In the rows, 100 means zero.
Known rows, with every way that one mark hangs from another
sebev[mazim siruf[fifon[tilo]]]: 87 104 100 69 108 91 109 106 101 91 95 105 106 102 130 120 78
ditik[dedi[fifon] zerab[sebev[mazim siruf]]]: 87 97 95 107 112 98 77 108 103 97 102 103 107 102 156 121 86
sebev[mazim]: 97 109 104 86 103 95 103 107 100 101 100 109 97 106 108 98 99
dedi[lisu[mazim] sebev[siruf[fifon[tilo]]]]: 77 84 93 81 102 103 88 106 105 85 101 101 116 85 145 112 71
ditik[zerab[sebev[mazim siruf]]]: 96 100 98 90 102 98 84 108 101 104 108 109 101 98 132 130 103
pira[sebev[mazim siruf[fifon[tilo]]]]: 81 103 96 80 107 89 107 103 108 86 98 112 108 101 105 123 95
siruf[fifon[tilo]]: 97 95 96 94 99 99 112 102 100 81 100 100 107 95 120 109 84
dedi[fifon[tilo] lisu[mazim] sebev[siruf]]: 78 70 93 80 106 116 87 107 109 79 101 96 119 80 158 113 64
zerab[sebev[mazim siruf[fifon]]]: 84 98 104 81 108 89 87 100 100 91 96 104 109 101 128 126 97
zerab[sebev[siruf]]: 90 87 104 91 105 95 83 93 98 101 98 97 107 97 114 124 102
fifon[tilo]: 108 79 101 93 97 107 111 97 94 105 107 99 99 94 104 102 92
dedi[fifon[tilo] lisu sebev[mazim siruf]]: 74 87 95 70 107 114 96 104 110 77 108 97 118 93 153 110 69
ditik[dedi[fifon]]: 91 97 98 117 110 100 92 100 102 93 95 94 106 104 124 91 84
ditik[dedi[sebev[mazim siruf]] zerab]: 84 104 92 107 111 98 87 108 100 105 103 105 101 103 152 116 83
dedi[lisu]: 96 100 98 92 92 102 96 101 103 97 112 99 107 99 96 84 96
sebev[siruf[fifon]]: 86 106 96 86 106 92 101 101 104 88 92 97 110 99 119 121 83
ditik[dedi[fifon] zerab]: 95 101 91 120 107 103 87 110 104 96 103 100 103 101 142 105 85
lisu[mazim]: 104 84 102 100 101 98 89 110 99 105 91 107 98 88 115 102 93
sebev[mazim siruf]: 89 108 103 73 108 92 101 104 101 105 95 105 101 105 116 114 89

Rows
74 95 92 81 101 104 96 99 106 81 108 96 117 93 135 111 76 | dedi[lisu sebev[siruf[fifon[tilo]]]]
80 104 87 108 105 99 84 107 103 95 110 101 110 99 152 109 77 | ditik[dedi[lisu sebev[siruf[fifon]]] zerab]
90 82 93 104 104 104 78 104 102 97 114 98 113 95 152 112 80 | ditik[dedi[fifon[tilo] lisu] zerab[sebev[siruf]]]
94 93 94 114 99 98 76 104 98 106 116 103 106 100 132 100 95 | ditik[dedi[lisu] zerab[sebev]]
81 100 88 114 113 105 83 108 106 92 100 98 108 98 162 121 77 | ditik[dedi[fifon sebev[siruf]] zerab]
78 108 89 101 106 97 86 111 104 95 110 105 109 102 155 108 77 | ditik[dedi[lisu sebev[mazim siruf[fifon]]] zerab]
73 101 95 72 103 101 98 104 106 82 107 102 115 97 140 109 76 | dedi[lisu sebev[mazim siruf[fifon[tilo]]]]
88 96 94 108 104 101 75 110 105 94 113 105 109 101 149 102 88 | ditik[dedi[fifon lisu] zerab[sebev[mazim]]]
73 103 94 85 106 112 90 109 114 71 106 101 115 97 144 98 82 | dedi[fifon lisu sebev[mazim]]
94 86 96 110 109 103 83 108 99 98 108 105 104 99 154 114 87 | ditik[dedi[fifon[tilo]] zerab[sebev[mazim]]]
86 89 87 112 104 112 87 108 104 90 115 99 110 95 158 103 75 | ditik[dedi[fifon[tilo] lisu sebev] zerab]
84 71 93 89 102 118 89 109 108 77 105 99 116 81 152 102 71 | dedi[fifon[tilo] lisu[mazim] sebev]
85 100 88 121 111 107 84 109 105 90 103 100 106 98 158 113 82 | ditik[dedi[fifon sebev] zerab]
90 89 93 105 101 96 80 103 99 101 114 101 110 98 143 111 84 | ditik[dedi[lisu] zerab[sebev[siruf[fifon[tilo]]]]]
86 100 94 101 103 92 78 107 100 101 112 106 109 103 145 109 86 | ditik[dedi[lisu] zerab[sebev[mazim siruf[fifon]]]]
79 104 97 84 100 104 93 104 105 90 111 105 108 100 125 93 91 | dedi[lisu sebev[mazim]]
88 85 93 108 106 100 67 111 104 97 106 102 112 92 156 112 80 | ditik[dedi[fifon lisu[mazim]] zerab[sebev[siruf]]]
96 93 96 120 104 97 78 103 96 107 108 103 101 101 135 111 98 | ditik[dedi zerab[sebev]]
87 104 92 114 108 100 88 110 100 103 106 107 99 103 148 109 88 | ditik[dedi[sebev[mazim]] zerab]
92 93 94 120 108 102 76 106 102 95 104 101 106 99 148 114 92 | ditik[dedi[fifon] zerab[sebev]]
81 82 92 89 102 119 96 102 110 74 111 94 116 89 142 101 76 | dedi[fifon[tilo] lisu sebev]
73 85 93 85 108 111 80 109 113 76 97 97 119 85 155 112 70 | dedi[fifon lisu[mazim] sebev[siruf]]
